What can hang from each mark:
k179: k272 k905
k749: k179
k729: k953
k905: k179 k413
k934: k749
k272: k70 k973
k973: k272
k70: k272 k285 k385
k385: k70
k413: k905
k953: k893
k285: k70 k934 k973
k893: k953
k376: k272 k953

(in the rows, 128 means zero)
Known rows, with every way that one mark hangs from another:
{k934 {k749 {k179 k905}}}: [130  95 135 146 137 145 155 106 147 110 130  92 181 158 110 119 118 165
 112 137 202 113 177 130 133 117 103 149 108 165 106 172 111 138 112 155
  56  74]
{k179 {k272 {k70 {k285 k934} k385} k973}}: [124 162 116 117 124 113  93 138 121 138 134 155  90  91 141 127 124 105
 133 117  77 143 104 129 127 138 133  99 151 117 135  95 166 111 149 118
 154 173]
{k70 {k272 k973} {k285 {k934 k749}} k385}: [102 188 128 132 134 115  85 118 102  74 123 151  51 142 112 145 121  81
 151 139 142 142 116 132 137 132  98 132 134  92 157  90 133 140 118 100
 120 195]
{k413 k905}: [138 102 137 134 128 125 143 134  97 121 115 114 209 146  79 141 109 137
 167 109 134 118 140 137 140 157  93 152 135 143 124 155 100 121  84 154
  49  72]
{k272 k70 k973}: [145 106 112 116 133  84 118 118  78 171  99 112 193 107  86 117 141 146
 134 102 156 163 130 149 136 139 121 133 120 114 137 157 114 131 134 164
 117  88]
{k729 {k953 k893}}: [109 128 123 158 125  89 180 147 116 100 127  84 232 152  85 132  99 131
 153 110 138  87 156 144 152 148 101 158 140 138 132 180  89 104  98 145
  82  84]
{k934 {k749 {k179 {k272 k70}}}}: [120 107 125 118 132 152 157 114 152 158 134 106 181 153 126 117 127 163
 107 115 195 112 148 135 138 117 112 134  95 164  79 172 120 151 130 165
 101  76]
{k376 {k272 {k70 {k285 k973} k385}} k953}: [144  90 120 123 119 112 138 129 134 127  99 146  81 130 156  95 124  86
 137 126 105 136 121 115 120 124 169 131 152 133 111 146 103 124 126  84
 116 180]
{k285 {k973 k272}}: [122  99 121 118 118 101 149 120 149 100  74  91 187 162  70 119 122 137
 159 152  91 121 115 134 117 129 129 198 126 129 161 153  95 108  72 147
  41  80]
{k934 {k749 {k179 {k272 {k70 k285} k973} {k905 k413}}}}: [142 123 131 123 140 150 124 125 135 143 183 146  89 119 172 128 141 178
 103 136 244 119 162 139 102  90 128 106 105 136 118  93 134 159 183 134
 193 119]
{k179 {k272 {k70 k285} k973} k905}: [149 114 125 134 125 129 130 148 131 131 147 157 126  89 156 109 143 169
 124 111 149 133 146 146 115 137 133 106 127 117 126 103 140 127 162 143
 129 107]
{k272 {k70 {k285 k934} k385} k973}: [131 167 110 117 131  80  84 124  88 147 115 147  96  92 110 130 128  85
 139 122  96 163 107 131 135 138 135 115 149 113 139 109 142 119 133 116
 146 187]
{k285 k973}: [122  98 116 136 127  92 139 118 135 113  90  95 207 144  53 122 123 124
 142 111  98 152 123 139 133 113 133 139 126 135 161 171 101 115  86 148
  41  82]
{k376 {k272 k70 k973} {k953 k893}}: [161  56 111 135 126 101 159 139 102 171 102 113 156 109 153 106 120 111
 108 125 160 126 146 139 102 153 138 145 133 119 128 167  93 136 158 144
 165 114]
{k973 {k272 {k70 {k285 {k934 {k749 k179}}} k385}}}: [111 175 124  96 132 133 117 108 141 136 123 136  68 158 134 133 115  97
 140 188 138 106 121 112 134 135 123 181 127 160  81 124 126 145  97 115
 122 175]
{k749 {k179 {k905 k413}}}: [122 102 144 147 145 140 162 111 129 114 137 111 186 134 107 126 105 189
 112 136 166 129 174 119 145 116 113 114 112 169 120 150 108 109 120 163
 106  78]
{k413 {k905 {k179 {k272 k70 k973}}}}: [175  81 142 116 117 165 126 143  82 188 129 110 174 106 155 142 165 154
 123  85 135 117 117 138 116 162 118 122 116 112 118 139 145 138 156 157
 181  70]
{k729 k953}: [115 117 124 131 123  95 163 111  99 109 117  90 232 154  68 121 109 147
 189  97 138  94 149 139 164 132  94 149 144 140 124 178 102 102  94 140
  51  80]
{k376 {k272 {k70 k285}}}: [149 112 123 123 128 125 149 126 118 142 117 161 136 141 112  99 113 133
 148 131 131 130 144 132 151 153 122 139 119 149  91 148  84 146 118 137
  95 131]
{k893 k953}: [121 104 149 124 124 105 198 117  94 110 104 139 207 143  73 130 116 140
 159 102 147 122 182 131 148 127 105 159 128 134 120 176 106 121  89 164
  50  90]
{k413 {k905 {k179 {k272 k973}}}}: [170  78 146 133 118 170 137 148  92 134 120 103 173 122 138 146 148 167
 135  94 124 101 130 142 117 161 100 130 123 115 141 135 142 125 135 161
 147  66]
{k179 {k272 k70} {k905 k413}}: [130 118 137 139 121 139 154 143 142 151 166 137 197 113 144 114 132 190
 123  92 136 125 146 122 128 129 124 100 114 125 115 129 134 112 167 141
 155  66]
{k905 {k179 {k272 k70}} k413}: [143 116 146 134 121 148 169 137 107 177 144 117 195 121 132 128 156 190
 120  86 138 120 131 124 142 134 113  98  93 125 101 148 122 128 163 148
 208  77]
{k934 {k749 {k179 k272 {k905 k413}}}}: [125 104 143 141 133 172 165 122 167  98 174 108 169 157 142 125 114 196
 108 126 204  91 177 124 121  95 104 118 104 156 116 139 125 131 143 149
 125  65]
{k376 {k272 {k70 {k285 k934} k385} k973} {k953 k893}}: [145 121 111 134 125 103 123 145 111 144 114 152  65  96 177 118 104  55
 110 150  97 135 122 122 102 158 151 119 165 122 126 117 126 124 155  98
 196 211]
{k285 {k70 k272 k385} k973}: [ 84 139 133 154 131 133 140 138 147 112  86 106 139 144 104 133 129  80
 114  97  47 155  84 118 161 133 159 140 121  86 154 138 107 123  71 105
  61 112]
{k385 {k70 {k285 {k934 {k749 k179}} {k973 k272}}}}: [104 117 130 111 134 133 109  87 158 137 124  97 129 177  89 154 116  99
 153 219 140 109 103 124 108 106 162 169 131 160 149 120 111 168  80 154
  73 130]
{k179 {k272 {k70 {k285 k934} k385} k973} {k905 k413}}: [131 165 125 130 126 124  91 146 126 134 177 169  80  77 175 130 132 126
 118 121  98 142 117 116 110 122 143  79 151 104 146  65 177  98 182  96
 211 169]
{k179 {k272 {k70 {k285 k973} k385}} k905}: [128 128 125 146 115 136 124 163 183 108 145 156 102 111 169 113 146 137
 107 113  78 139 122 122 123 120 167 106 131 120 129 114 149 106 136  90
 105 136]

Rows:
[132 177 110 112 128  77  75 115  93 150 134 143  83 119 114 134 139  69
 135 129 147 156 115 137 120 118 120 130 138 100 136 111 136 144 138  93
 149 186] | {k272 {k70 {k285 {k934 k749}} k385} k973}
[139 159 151 144 120 152 150 157 112 136 151 155 103 118 160 127 147 179
 112 102 114 113 136 116 154 138 114 100 103 118 101 118 121 124 159  99
 229 153] | {k905 {k179 {k272 {k70 k285 k385}}} k413}
[127 138 117 123 135 163 104 130 154 131 144 153  73  81 188 125 119 127
  92 141  97 134 125 115 122 132 153  87 152 153 110  95 188 105 155 132
 149 164] | {k749 {k179 {k272 {k70 {k285 k934} k385} k973} k905}}
[114 137 137 146 138 118 122 128  99  81  87 128 125 131 107 128 120 145
 122 106 117 152 130 132 163 153  99 142 119  93 165 134 116 104 118 143
  98 132] | {k70 {k272 k973} k385}
[121 156 137 107 136 137 127 102 141 150 169 147  92 146 146 141 121 124
 147 199 189 103 138 112 101 114 123 163 126 156  90  99 128 160 133 126
 163 137] | {k973 {k272 {k70 {k285 {k934 {k749 {k179 {k905 k413}}}}}}}}
[118 136 119 120 130 149 126 130 175 119 135 130  80 151 149 127 138 121
  90 131 152 126 128 125 128  89 155 121 115 152 103 136 127 145 118 103
 109 150] | {k934 {k749 {k179 {k272 {k70 {k285 k973} k385}}}}}
[118 132 111  89 111  91 108 101 146 170 111  92 168 159  88 133 149  67
 165 159 113 134  81 126  90 108 141 188 131 113 137 149 128 144  99 124
  94  97] | {k285 {k934 k749} {k973 {k272 k70}}}
[ 99 167 144 159 138 132 143 144 123  52 100 166  92 149 108 126 102 146
 141 127 113 130 145 124 182 160  94 140 116 124 125 119  94 120  95 127
  77 172] | {k70 k272 k285 k385}
[130 172 115 113 120 110  85 130 125 136 150 147  76 117 142 127 140  88
 132 115 128 133 111 137 117 120 122 115 140 105 135  98 164 138 154  98
 158 174] | {k179 {k272 {k70 {k285 {k934 k749}} k385} k973}}
[116 161 124 131 127  99 122 110 118 102 139 131 139 152  69 130 109  94
 177 146 146 125 135 138 134 119  96 135 137 140 128 128 111 149  95 122
  73 142] | {k70 {k285 {k934 k749}}}
[142 145 145 137 119 141 134 155 132 135 142 144  94 119 155 134 167 147
 103 103  94 134 108 114 129 113 153  93 107 111 129 110 127 121 151  86
 222 152] | {k905 {k179 {k272 {k70 {k285 k973} k385}}} k413}
[144 133 116 123 129  88 108 129  86 157  93 118 158 106 105 115 142 132
 110  94 120 168 132 139 143 142 125 136 125 102 141 156 122 106 136 132
 128 123] | {k272 {k70 k385} k973}
[ 90 124 116 137 125 175 126 117 215 135 148  78 125 141 162 138 129  62
  79 119  60 122  95 102 112  88 181 109 146 127 127 127 179 127  97  86
  79  96] | {k285 {k70 k385} {k934 {k749 {k179 k272 k905}}} k973}
[156 124 142 128 124 140 125 148  91 166 128 117 135 104 158 128 166 178
  97  78 120 133 131 127 134 132 120  97 102  92 137 129 139 107 184 122
 252 117] | {k905 {k179 {k272 {k70 k385} k973}} k413}
[109 163 127 133 116 126 100 149 176 133 178 162  94 101 168 136 139 100
 116 126  59 149  95 106 105 102 173  77 155 119 140  75 174  98 153  78
 173 167] | {k179 {k272 {k70 {k285 k934 k973} k385}} {k905 k413}}
[149 137 122 129 131 130 136 136 124 122 117 163  99 140 132  97 111 121
 131 122  97 130 144 118 162 156 123 137 125 135  93 143  93 122 124 109
 109 158] | {k376 {k272 {k70 k285 k385}}}
[154 101 144 137 125 140 146 133  95 129 130 102 170 117 118 134 146 198
 127  92 142 117 141 141 125 126 100 105 104 106 164 131 128 116 160 151
 204  81] | {k905 {k179 {k272 k973}} k413}
[ 98 147 116 121 129 147 111 115 195  75 136 116  73 157 127 141 110  88
 116 150 100 123 111 116 120  84 145 113 146 165 135 118 157 126  98 104
  84 168] | {k70 {k285 {k934 {k749 {k179 k272}}} k973} k385}
[ 99 129 118 117 130 146 124 103 186  94 138 115 110 156 106 142 110  95
 133 159 125 119 109 129 111  82 143 114 137 175 129 123 142 150  92 130
  71 133] | {k70 {k285 {k934 {k749 {k179 k272}}} k973}}
[133 117 116 112 135 143 120 120 134 144 122 106 123 135 152 121 137 153
  83 103 180 125 143 136 134 114 123 132 105 128 115 157 145 133 149 136
 146 113] | {k934 {k749 {k179 {k272 {k70 k385} k973}}}}
[102 119 144 155 140 129 121 127 132 112 112 139 154 153  86 141 127 137
 148 152 125 150 109 138 151 132 151 120 114 121 167 116  87 156  97 158
  66 132] | {k385 {k70 k272 {k285 k973}}}
[155 101 121 144 125 102 144 161 105 131 106 153  68 102 179 109 114  96
 104 137 141 124 154 134 110 157 146 137 142 115 124 131  89 128 157 104
 189 190] | {k376 {k272 {k70 k285 k385} k973} {k953 k893}}
[109 140 127 119 126 145 109 110 192  77 130 116  57 152 145 138 118  87
 130 202 100 106 122 110  98 103 147 176 149 153 135 112 145 118  86  91
  73 165] | {k70 {k285 {k934 {k749 {k179 k905}}} {k973 k272}} k385}
[158 107 138 120 122 134 140 135  85 181 133 113 172 102 136 127 160 184
 111  86 154 129 125 136 121 127 117 102 101 102 135 135 133 130 185 151
 239  81] | {k905 {k179 {k272 k70 k973}} k413}
[116 181 125 114 120 108 117 134 124 131 112 154  96 127 118 126 115  99
 168 168  63 124 107 117 142 164 122 171 145 132 105 116 125 113 101 114
 117 176] | {k973 {k272 {k70 {k285 k934} k385}}}
[ 63 154 127 132 140 155 117  97 167 136 101  86 103 160 115 154 125  34
  95 129  85 148  74 101 144 104 164 130 128 118 134 134 137 150  66 102
  77 132] | {k285 {k70 k272 k385} {k934 {k749 k179}} k973}
[156  52 123 149 127 108 167 136 110 115  88 102 158 125 131 107  98 121
 115 134 145 111 162 144 104 150 124 148 137 119 155 167  89 122 136 147
 131 109] | {k376 {k272 k973} {k953 k893}}
[103 178 133 135 139 116  92 126 102  76 103 160  66 115 111 141 108  96
 148 139  82 155 109 125 151 150 106 121 142 106 161  88 136 116 113 128
 112 197] | {k70 {k272 k973} {k285 k934} k385}
[175 122 151 127 120 167 113 165  89 149 138 152  79 100 184 143 164 142
 119  97 117 114 119 131 125 167 120 118 126 108 111 104 141 129 158 115
 199 146] | {k413 {k905 {k179 {k272 {k70 k285 k385} k973}}}}
[128 140 128 120 121 107 147 139 124 136  89 121 157 143 113 107 124 147
 140 132  97 116 132 124 148 162 113 189 119 116 113 159 103 103 107 135
  99 111] | {k973 {k272 {k70 k385}}}
[131  84 117 128 141 148 151 113 136 110  99  95 173 127 108 121 107 186
 111 123 140 122 150 141 136 127 116 123 119 161 137 152 134 115 121 190
  88  75] | {k749 {k179 {k272 k973}}}
[103 116 125 134 125 161 125 114 208  84 158 120 106 143 139 137 116 106
 121 162 131 116 124 123  95  82 153 108 142 172 125 111 164 140 110 125
  69 123] | {k70 {k285 {k934 {k749 {k179 k272 k905}}} k973}}
[111 144 121 110 115  92 110 109 151  91 117 117 111 164  76 140 123  71
 189 181 112 116  98 134  96 106 127 190 143 124 156 113 114 148  75 109
  66 137] | {k70 {k285 {k934 k749} {k973 k272}}}
[162 145 136 116 118 166  92 152  92 163 144 145  76  92 185 156 157  97
 134 111  80 120  96 120 119 166 128  98 149 112 116  87 178 124 153 111
 210 165] | {k413 {k905 {k179 {k272 {k70 {k285 k934} k385} k973}}}}
[144 105 131 132 127 124 129 141 122 158 163 132 177  92 148 119 146 187
 113  93 164 137 142 139 108 116 128  99 119 103 145 110 148 109 187 145
 182  70] | {k179 {k272 k70 k973} {k905 k413}}
[136 137 132 132 144 155 121 140 135 123 161 161  66  86 191 124 128 183
  84 125 162 129 159 118 128 113 146  91 122 138 120  85 149 109 178 121
 199 153] | {k749 {k179 {k272 {k70 k285 k385} k973} {k905 k413}}}
[109 145 140 137 140 120  83 103  90 128 139 136 121 148  96 153 126 105
 163 161 175 143 112 144 132 134 116 118 125  94 174  93 117 179 131 151
 119 154] | {k385 {k70 {k272 k973} {k285 {k934 k749}}}}
[113 153 117 108 141 120 123  95 118 163 138 133 126 144  99 137 118  96
 135 161 181 140 127 126 137 114 121 124 123 176  79 146 120 173 106 143
 107 148] | {k272 {k70 {k285 {k934 {k749 k179}}}}}
[130 131 125 115 140 152 113 118 134 156 170 157  99  76 164 137 121 151
 113 156 146 135 126 119 105 109 149  72 139 158 122  77 170 131 172 151
 197 142] | {k749 {k179 {k272 {k70 {k285 k934}} k973} {k905 k413}}}
